Each row comes from the steps of one path. Every step used is in the known rows, and no mark comes twice. Write the path behind each row, first mark first.
(in the rows, 128 means zero)
Known rows
vavad -> sama -> batet -> pufup -> poki -> laku: [142 151 115 234 149 157  90 149 112  60 168 128 121  94 117 118 144 132
 125 146  99]
vavad -> sama -> batet: [128 152 120 169 135 161 117 159 134  89 156 131 121 111 114 146 152 121
 104 165 127]
vavad -> sama: [122 130 126 141 127 148 135 147 151  94 162 128 120 117 122 147 146 133
 129 163 130]
vavad -> sama -> batet -> bovu -> poki: [142 156 119 175 155 161  98 151 110  78 164 134 118 101 105 161 161 121
  89 152 125]
sibe -> poki -> bovu -> batet -> pufup: [126 138 118 178 175 163 113 157 125  98 140 122 134 125 140 160 162 135
 115 135  90]
batet -> pufup -> poki: [125 136 134 177 144 136  95 148 112 118 154 129 126 134 127 128 143 136
 123 121 102]
batet -> sama: [131 123 136 115 139 172 152 146 128 112 149 122 116 124 110 136 141 120
  98 153 128]
bovu -> poki -> sibe: [134 129 143 109 169 133 116 148 102 126 137 148 127 115 144 157 133 131
  93 139 137]
pufup -> batet -> bovu -> poki -> sibe: [147 119 153 130 181 153  93 149  80 125 142 142 113  91 116 149 150 122
  62 148 131]
vavad -> sama -> batet -> bovu -> poki -> sibe: [143 144 129 166 180 164  96 150  95  84 157 138 123  83 119 162 157 119
  73 148 130]
pufup -> batet: [132 128 141 132 135 147 112 160 121 132 141 134 112 119 110 131 143 124
  92 170 127]
sama -> vavad: [125 132 126 122 127 154 128 131 129 120 155 133 123 144 133 149 131 125
 117 169 135]
bovu -> batet -> pufup -> poki -> laku: [139 145 138 252 166 168  83 144  96  86 151 128 122 112 116 113 149 133
 126 148  79]
pufup -> batet -> bovu -> poki -> laku -> godi: [149 122 133 154 147 137  95 139 123  87 152 140 105 103 105 117 154 142
  99 160 122]
poki -> pufup -> batet: [125 126 135 145 145 150  89 150 133 124 137 140 107  96 129 144 147 120
 133 156 118]
sama -> batet -> pufup -> poki -> laku -> godi: [137 149 119 212 145 139  75 150 122  78 149 135 123 124 122  96 148 138
 117 133 100]
sibe -> poki: [125 133 138 108 140 126 151 165 165 127 141 127 127 141 151 154 138 155
 113 143 126]
bovu -> batet -> pufup -> poki: [128 150 138 231 160 163  79 151  95 113 151 128 125 124 111 135 154 127
 111 139  84]
bovu -> batet: [126 144 141 186 149 170 114 154 118 113 139 132 120 131 113 142 156 120
 106 170 111]
batet -> bovu -> poki -> laku -> godi: [142 123 129 150 145 136 114 129 136  72 152 138 116 125 123 122 156 149
 124 143 127]
batet -> pufup: [119 128 139 125 148 151 115 150 121 116 143 134 122 142 125 126 155 123
 127 129 118]
laku -> godi: [112 123 128 112 110 128 126 146 172 110 142 137 121 154 127 123 153 144
 127 152 134]

Write each row's path
[128 134 113 202 156 181 104 145 114  90 140 126 130 120 117 152 158 113
 114 161 107]
poki -> bovu -> batet
[146 134 142 136 156 149  95 150  94 120 151 137 110 105 103 149 151 125
  80 153 125]
pufup -> batet -> bovu -> poki
[120 131 133 120 147 129 128 157 175 121 137 134 122 118 166 165 142 147
 144 131 114]
sibe -> poki -> pufup
[139 136 107 167 166 188 136 140 120  94 155 114 131 120 132 177 143 131
  95 163  97]
sibe -> poki -> bovu -> batet -> sama -> vavad
[134 159 128 194 151 150  74 160  95 112 146 132 127 126 118 131 144 122
  94 125 102]
sama -> batet -> pufup -> poki
[135 144 127 142 151 134  78 150 119 123 144 150 110  96 128 163 138 125
 127 148 118]
bovu -> poki -> pufup -> batet
[134 144 128 202 169 160  84 154  94  91 159 133 129  91 124 139 148 122
  93 136 106]
vavad -> sama -> batet -> pufup -> poki -> sibe
[137 131 104 194 162 212 116 126  91  84 157 116 126 116 106 160 149 104
  98 172 102]
poki -> bovu -> batet -> sama -> vavad
[134 147 139 188 174 154  73 159  79 119 140 137 130 111 130 128 142 117
  78 121 107]
sama -> batet -> pufup -> poki -> sibe
[138 121 147 139 150 159 106 152 111 120 146 130 109 109 102 131 161 121
  82 159 127]
pufup -> batet -> bovu
[134 129 112 195 163 204 122 141 101  82 146 117 126 112 101 151 157 108
  99 161 101]
poki -> bovu -> batet -> sama
[147 146 121 174 152 146  93 142 123  70 147 142 117 119 115 121 158 134
  93 148 124]
sama -> batet -> bovu -> poki -> laku -> godi
[141 138 111 246 152 183  98 139  94  88 158 114 130 107 108 150 142 123
  96 151  88]
pufup -> poki -> bovu -> batet -> sama
[127 145 123 135 147 131  95 142 136 115 144 149 118 111 143 167 139 128
 146 135 121]
bovu -> poki -> pufup
[134 124 127 111 139 181 150 129 116 111 161 121 117 132 114 149 129 116
  99 167 127]
batet -> sama -> vavad
[138 120 150 122 181 148 112 139  96 114 143 140 123 108 136 155 154 126
  84 130 134]
batet -> bovu -> poki -> sibe
[127 152 132 152 159 161  93 162 104 110 137 138 122 133 117 128 157 112
  96 134 115]
sama -> batet -> pufup
[125 151 121 165 151 167 101 157 117  85 158 133 121 113 110 137 162 118
 112 146 115]
vavad -> sama -> batet -> pufup
[138 125 139 139 144 130 157 154 167  94 142 127 122 124 157 129 132 160
 129 150 120]
sibe -> poki -> laku
[134 137 139 173 156 198 131 151 106 105 146 121 115 118  96 142 154 113
  90 167 103]
bovu -> batet -> sama
